Every row comes from one small tree of marks. The marks that hang from a mark follow it in brackets, in alphabetical order. Every link used is in the known rows. Which tree was each row made from?
Known rows:
zosu{tusiz{guveb{gupa{noduk} nevo}}}: [ 0.05  0.10 -0.49 -0.42 -0.03  0.41 -0.13  0.21 -0.10  0.30 -0.19 -0.07
 -0.02  0.35 -0.08 -0.15  0.07 -0.34 -0.05 -0.07  0.25  0.11  0.13  0.13
  0.01  0.01]
nevo{guveb{gupa}}: [-0.06  0.14 -0.20 -0.32  0.15  0.23  0.10  0.32 -0.11 -0.04  0.03 -0.13
 -0.04  0.33  0.06  0.16  0.02 -0.33 -0.13  0.08  0.05  0.04  0.11 -0.08
  0.09  0.04]
tusiz{guveb}: [-0.02 -0.05 -0.31 -0.29  0.13  0.38  0.02  0.06 -0.11 -0.03 -0.16 -0.13
  0.05  0.38  0.01  0.06 -0.07 -0.13 -0.10 -0.08  0.00 -0.13  0.00  0.22
  0.22 -0.11]
tusiz{guveb{gupa nevo putu} zosu}: [-0.10 -0.11 -0.45 -0.59  0.15  0.46 -0.13  0.31 -0.18  0.07  0.16 -0.25
  0.16  0.13 -0.10 -0.01  0.23 -0.55 -0.12  0.06  0.15  0.05  0.46  0.02
  0.09 -0.17]
noduk{gupa leboti{guveb{putu}}}: [-0.17 -0.21 -0.07 -0.09 -0.07 -0.09 -0.02  0.27  0.02 -0.28 -0.20  0.00
  0.33  0.11 -0.31  0.29  0.23 -0.35 -0.16 -0.16  0.26  0.20  0.31 -0.36
  0.40 -0.14]
nevo{guveb{gupa{noduk{leboti}} putu tusiz{zosu}}}: [-0.16  0.06 -0.49 -0.60  0.10  0.35 -0.08  0.41 -0.01 -0.11  0.19 -0.13
  0.06  0.20  0.08  0.20  0.37 -0.75  0.18 -0.02  0.20 -0.07  0.49 -0.44
  0.19 -0.07]
tuped{guveb{putu} noduk{gupa leboti nevo}}: [-0.20 -0.41  0.00 -0.27 -0.21  0.08 -0.16  0.24  0.08 -0.34 -0.15  0.10
  0.27  0.16 -0.26  0.18  0.42 -0.80 -0.23 -0.50  0.33  0.31  0.37 -0.29
  0.32  0.03]
tuped{guveb{gupa{noduk{leboti}} nevo tusiz{zosu}}}: [-0.22 -0.24 -0.28 -0.50 -0.07  0.42 -0.20  0.31 -0.07 -0.01  0.06  0.02
  0.13  0.30  0.12 -0.05  0.35 -0.74  0.08 -0.25  0.30  0.21  0.37 -0.24
  0.15  0.00]
leboti{noduk{gupa nevo}}: [-0.13 -0.24 -0.08  0.03 -0.14 -0.16 -0.11  0.07  0.06 -0.19 -0.45 -0.01
 -0.09  0.16 -0.25  0.21  0.21 -0.39 -0.24 -0.37  0.23  0.28  0.17 -0.05
  0.28 -0.06]
gupa{noduk{leboti nevo{guveb{putu}}}}: [-0.16 -0.14 -0.35 -0.35 -0.05 -0.01 -0.10  0.25  0.06 -0.27 -0.20 -0.09
  0.20  0.20 -0.35  0.14  0.40 -0.35  0.04 -0.09  0.19 -0.04  0.13 -0.24
  0.44  0.03]
tuped{guveb{gupa{noduk} nevo putu}}: [-0.03 -0.17 -0.54 -0.54 -0.01  0.16 -0.16  0.44 -0.18  0.14 -0.04 -0.07
  0.29  0.31 -0.10 -0.18  0.42 -0.61 -0.13  0.01  0.30  0.37  0.27 -0.08
 -0.09  0.13]
leboti{guveb{tusiz}}: [-0.07 -0.05 -0.14 -0.09 -0.01  0.13  0.06  0.18 -0.09  0.10 -0.11  0.03
  0.10  0.27  0.12 -0.01 -0.05 -0.13 -0.12  0.01  0.14  0.15 -0.03 -0.10
  0.08 -0.05]
leboti{guveb{putu tusiz}}: [-0.02 -0.07 -0.25 -0.20  0.01  0.06  0.04  0.32 -0.14  0.15 -0.01 -0.02
  0.23  0.16  0.04 -0.01  0.09 -0.27 -0.13  0.08  0.18  0.18  0.14 -0.24
 -0.02 -0.03]
nevo{guveb{gupa{noduk} putu{zosu} tusiz}}: [-0.03  0.12 -0.54 -0.47  0.12  0.12 -0.08  0.46 -0.08  0.11  0.19 -0.25
  0.08  0.27  0.09 -0.09  0.41 -0.57 -0.01  0.09  0.18  0.01  0.43 -0.31
  0.04  0.11]
tuped{guveb{putu{zosu} tusiz} noduk{gupa nevo}}: [-0.22 -0.33 -0.09 -0.25 -0.18  0.07 -0.23  0.26  0.06 -0.07  0.06 -0.05
  0.13  0.14 -0.05 -0.12  0.48 -0.82 -0.31 -0.40  0.30  0.32  0.46 -0.31
  0.10  0.10]
tuped{guveb noduk{gupa leboti}}: [-0.18 -0.31  0.01 -0.25 -0.09  0.31 -0.05  0.11  0.11 -0.35 -0.24  0.16
  0.15  0.27 -0.07  0.25  0.13 -0.63 -0.14 -0.42  0.26  0.27  0.22 -0.14
  0.33  0.01]
zosu{tusiz{guveb}}: [ 0.04  0.10 -0.26 -0.27  0.08  0.44  0.00 -0.01 -0.08  0.13 -0.20 -0.02
 -0.07  0.30  0.01  0.05 -0.25 -0.12 -0.09 -0.15  0.08 -0.12 -0.05  0.19
  0.12 -0.03]
tuped{noduk}: [ 0.02 -0.15 -0.19 -0.30  0.03  0.28  0.06 -0.01  0.07 -0.08 -0.23  0.14
 -0.01  0.28  0.02  0.09 -0.11 -0.31 -0.07 -0.07  0.10  0.14  0.03  0.10
  0.16  0.08]
gupa{noduk{leboti nevo}}: [-0.14 -0.26 -0.17 -0.17 -0.13 -0.03 -0.11  0.03  0.09 -0.27 -0.39  0.12
  0.09  0.35 -0.25  0.10  0.21 -0.27  0.03 -0.37  0.15 -0.04  0.05 -0.09
  0.50  0.03]
leboti{guveb{gupa nevo tusiz}}: [-0.09 -0.08 -0.06 -0.17 -0.06  0.11  0.03  0.42 -0.20  0.24  0.05 -0.01
  0.12  0.27  0.05 -0.12  0.14 -0.32 -0.20  0.09  0.25  0.36  0.18 -0.20
 -0.08  0.00]
putu{zosu}: [-0.11 -0.15 -0.09 -0.16  0.11  0.08  0.01 -0.03 -0.02 -0.12 -0.14 -0.02
  0.04  0.25 -0.07  0.02 -0.03 -0.14 -0.11 -0.10  0.03 -0.05  0.10  0.05
  0.33  0.08]
putu{guveb{gupa{noduk} nevo} zosu{tusiz}}: [ 0.01 -0.01 -0.33 -0.28  0.01  0.05 -0.12  0.14  0.03  0.15 -0.12 -0.09
 -0.06  0.23 -0.18 -0.27  0.15 -0.30 -0.08 -0.05  0.31 -0.07  0.20  0.03
  0.16  0.25]
tuped{noduk{gupa leboti nevo{guveb{tusiz}}}}: [-0.26 -0.17  0.09 -0.17 -0.20  0.20 -0.06  0.25  0.17 -0.28 -0.03  0.03
 -0.12  0.21 -0.07  0.29  0.31 -0.58 -0.10 -0.39  0.23  0.16  0.28 -0.40
  0.35 -0.03]
leboti{guveb{gupa tusiz{zosu}} noduk{nevo}}: [-0.14 -0.10 -0.18 -0.11 -0.03 -0.01 -0.02  0.22 -0.01  0.05 -0.18 -0.06
  0.08  0.06  0.05  0.06  0.19 -0.55 -0.19 -0.08  0.29  0.27  0.25 -0.11
  0.13 -0.17]
putu{zosu{tusiz{guveb{nevo}}}}: [-0.09 -0.08 -0.14 -0.25  0.06  0.35 -0.09 -0.04 -0.08  0.18 -0.11 -0.10
  0.00  0.14 -0.24 -0.12 -0.03 -0.08 -0.10 -0.09  0.16 -0.07  0.09  0.20
  0.22  0.04]
leboti{noduk{nevo{guveb{gupa putu tusiz}}}}: [-0.03  0.01 -0.25 -0.30  0.02 -0.04 -0.01  0.52 -0.19  0.11  0.06 -0.13
 -0.02  0.11 -0.01  0.09  0.40 -0.69 -0.17 -0.03  0.25  0.25  0.40 -0.31
 -0.10  0.05]

Which tree is each row?
[-0.12 -0.23 -0.26 -0.42  0.01  0.31 -0.14  0.21 -0.13  0.12  0.17 -0.02
 -0.04  0.06 -0.02 -0.01  0.16 -0.44  0.01  0.00  0.14  0.14  0.32 -0.20
 -0.03 -0.02]
guveb{nevo putu tusiz{zosu}}
[-0.04 -0.14 -0.41 -0.43 -0.03  0.03 -0.19  0.42 -0.16  0.24  0.13 -0.09
  0.09  0.27 -0.06 -0.26  0.48 -0.58 -0.06 -0.02  0.26  0.20  0.52 -0.30
 -0.04  0.18]
guveb{gupa{noduk} nevo putu{zosu} tusiz}
[-0.26 -0.03 -0.06 -0.07 -0.17  0.07 -0.09  0.30  0.02 -0.09  0.01 -0.14
 -0.22  0.27  0.00  0.15  0.23 -0.36 -0.20 -0.24  0.11  0.12  0.14 -0.32
  0.16 -0.04]
noduk{gupa nevo{guveb{tusiz}}}
[-0.09 -0.08 -0.52 -0.51  0.23  0.47 -0.07  0.08 -0.05 -0.07 -0.02 -0.23
  0.16  0.15 -0.03  0.08  0.03 -0.34 -0.04  0.01  0.02 -0.15  0.24  0.11
  0.24 -0.21]
tusiz{guveb{putu} zosu}
[-0.11 -0.30 -0.33 -0.28 -0.06 -0.01 -0.06  0.25 -0.02 -0.06 -0.29  0.00
  0.45  0.10 -0.45  0.00  0.35 -0.20  0.04  0.07  0.37  0.24  0.14 -0.15
  0.36 -0.03]
gupa{noduk{leboti{guveb{nevo putu}}}}
[-0.10  0.01 -0.25 -0.33  0.16  0.15  0.00  0.28 -0.11  0.04  0.22 -0.20
  0.03  0.13 -0.01  0.01  0.20 -0.32 -0.06  0.07  0.08 -0.05  0.27 -0.27
  0.11  0.10]
nevo{guveb{putu{zosu} tusiz}}
[-0.15 -0.29 -0.23 -0.16 -0.10  0.04 -0.04  0.11  0.04 -0.11 -0.39  0.05
  0.33  0.21 -0.37  0.03  0.20 -0.06  0.05  0.01  0.31  0.19 -0.04 -0.04
  0.45 -0.05]
gupa{noduk{leboti{guveb{nevo}}}}
[-0.04  0.16 -0.15 -0.31  0.10  0.31  0.09  0.43 -0.17  0.09  0.19 -0.10
 -0.15  0.37  0.25  0.09  0.06 -0.45 -0.10  0.03  0.06  0.07  0.20 -0.25
 -0.06  0.04]
nevo{guveb{gupa tusiz}}
[-0.05  0.09 -0.39 -0.28 -0.04  0.15 -0.17  0.08  0.03  0.12 -0.22 -0.15
  0.02  0.33 -0.10 -0.19  0.18 -0.39 -0.15 -0.27  0.19 -0.13  0.18  0.11
  0.28  0.02]
putu{zosu{tusiz{guveb{gupa{noduk{nevo}}}}}}
[-0.25 -0.29  0.03 -0.09 -0.21 -0.01 -0.10  0.42 -0.10 -0.05  0.01  0.00
  0.23  0.07 -0.29  0.14  0.40 -0.43 -0.12 -0.16  0.37  0.36  0.42 -0.51
  0.18 -0.10]
noduk{gupa leboti{guveb{nevo putu tusiz}}}
[-0.24 -0.08  0.11 -0.11 -0.12 -0.11 -0.14  0.19  0.11 -0.26 -0.05 -0.11
  0.03 -0.05 -0.44  0.27  0.31 -0.46 -0.16 -0.37  0.26 -0.01  0.38 -0.44
  0.49  0.07]
noduk{gupa leboti nevo{guveb{putu{zosu{tusiz}}}}}
[ 0.14  0.21 -0.66 -0.55  0.06  0.32 -0.10  0.28 -0.11  0.24 -0.13 -0.10
  0.08  0.34  0.00 -0.06  0.12 -0.50 -0.05 -0.08  0.22 -0.02  0.28 -0.02
 -0.03  0.00]
zosu{tusiz{guveb{gupa{noduk} putu}}}
[ 0.05  0.06 -0.28 -0.47  0.03  0.37 -0.07  0.36 -0.26  0.30  0.05 -0.10
  0.05  0.19 -0.14 -0.06  0.11 -0.47 -0.15 -0.02  0.24  0.13  0.33 -0.02
 -0.14  0.03]
zosu{tusiz{guveb{gupa nevo putu}}}
[-0.12 -0.03 -0.27 -0.33  0.21  0.10  0.03  0.18 -0.04 -0.11  0.05 -0.23
  0.14  0.09 -0.19  0.04  0.16 -0.21 -0.10  0.14  0.06 -0.06  0.19 -0.11
  0.29  0.08]
nevo{guveb{putu{zosu}}}
[ 0.02  0.24 -0.47 -0.44  0.11  0.08 -0.06  0.28  0.00  0.10 -0.02 -0.16
  0.04  0.16 -0.13 -0.04  0.20 -0.48 -0.03  0.08  0.24 -0.01  0.28 -0.19
  0.11  0.17]
nevo{guveb{gupa{noduk} putu{zosu{tusiz}}}}
[ 0.07  0.09 -0.36 -0.40  0.09  0.37 -0.05  0.12 -0.14  0.16 -0.09 -0.05
  0.05  0.19 -0.06  0.03 -0.10 -0.27 -0.10 -0.10  0.11 -0.09  0.15  0.05
  0.04 -0.02]
zosu{tusiz{guveb{putu}}}
[-0.30 -0.09 -0.19 -0.12 -0.06  0.12 -0.15  0.13  0.12 -0.18 -0.16 -0.19
 -0.22 -0.01 -0.04  0.27  0.27 -0.52 -0.12 -0.18  0.21  0.17  0.24 -0.19
  0.27 -0.19]
leboti{noduk{gupa nevo{guveb{tusiz{zosu}}}}}
[-0.15 -0.12 -0.25 -0.15 -0.04 -0.16 -0.10  0.29  0.04 -0.21 -0.27 -0.22
  0.01 -0.01 -0.36  0.28  0.38 -0.45 -0.23 -0.12  0.26  0.28  0.28 -0.18
  0.24 -0.06]
leboti{noduk{gupa nevo{guveb{putu}}}}
[-0.21 -0.12 -0.10 -0.17 -0.13  0.15 -0.06  0.15  0.20 -0.26 -0.20 -0.10
 -0.10  0.19 -0.19  0.21  0.19 -0.40 -0.21 -0.16  0.19  0.21  0.10 -0.10
  0.31 -0.03]
tuped{noduk{gupa nevo{guveb}}}
[-0.09 -0.07 -0.59 -0.41  0.04  0.03 -0.19  0.28 -0.04  0.02 -0.08 -0.30
  0.25  0.33 -0.19 -0.19  0.49 -0.51 -0.19 -0.14  0.15 -0.09  0.40  0.02
  0.28 -0.04]
tusiz{guveb{gupa{noduk{nevo}} putu{zosu}}}
[ 0.04 -0.01 -0.37 -0.40 -0.03  0.01 -0.19  0.23 -0.07  0.24 -0.07 -0.01
  0.05  0.14 -0.27 -0.18  0.28 -0.50 -0.07 -0.03  0.33  0.19  0.37 -0.16
  0.03  0.23]
guveb{gupa{noduk} nevo putu{zosu{tusiz}}}
[-0.06 -0.19 -0.11 -0.34 -0.07  0.20 -0.03  0.23 -0.02 -0.06 -0.10  0.08
  0.14  0.35  0.06 -0.08  0.17 -0.68 -0.28 -0.26  0.22  0.31  0.15  0.02
  0.04  0.11]
tuped{guveb{gupa} noduk{nevo}}
[-0.06 -0.11 -0.58 -0.52  0.10  0.22 -0.18  0.33 -0.13  0.12  0.00 -0.31
  0.27  0.26 -0.25 -0.23  0.48 -0.43 -0.09  0.03  0.23  0.02  0.45  0.04
  0.18 -0.01]
tusiz{guveb{gupa{noduk} nevo putu{zosu}}}
[ 0.03  0.07 -0.18 -0.36  0.01  0.42 -0.03  0.22 -0.20  0.27 -0.04 -0.05
 -0.08  0.30 -0.07 -0.05 -0.05 -0.32 -0.14 -0.09  0.19  0.10  0.18  0.09
 -0.04  0.02]
zosu{tusiz{guveb{gupa nevo}}}
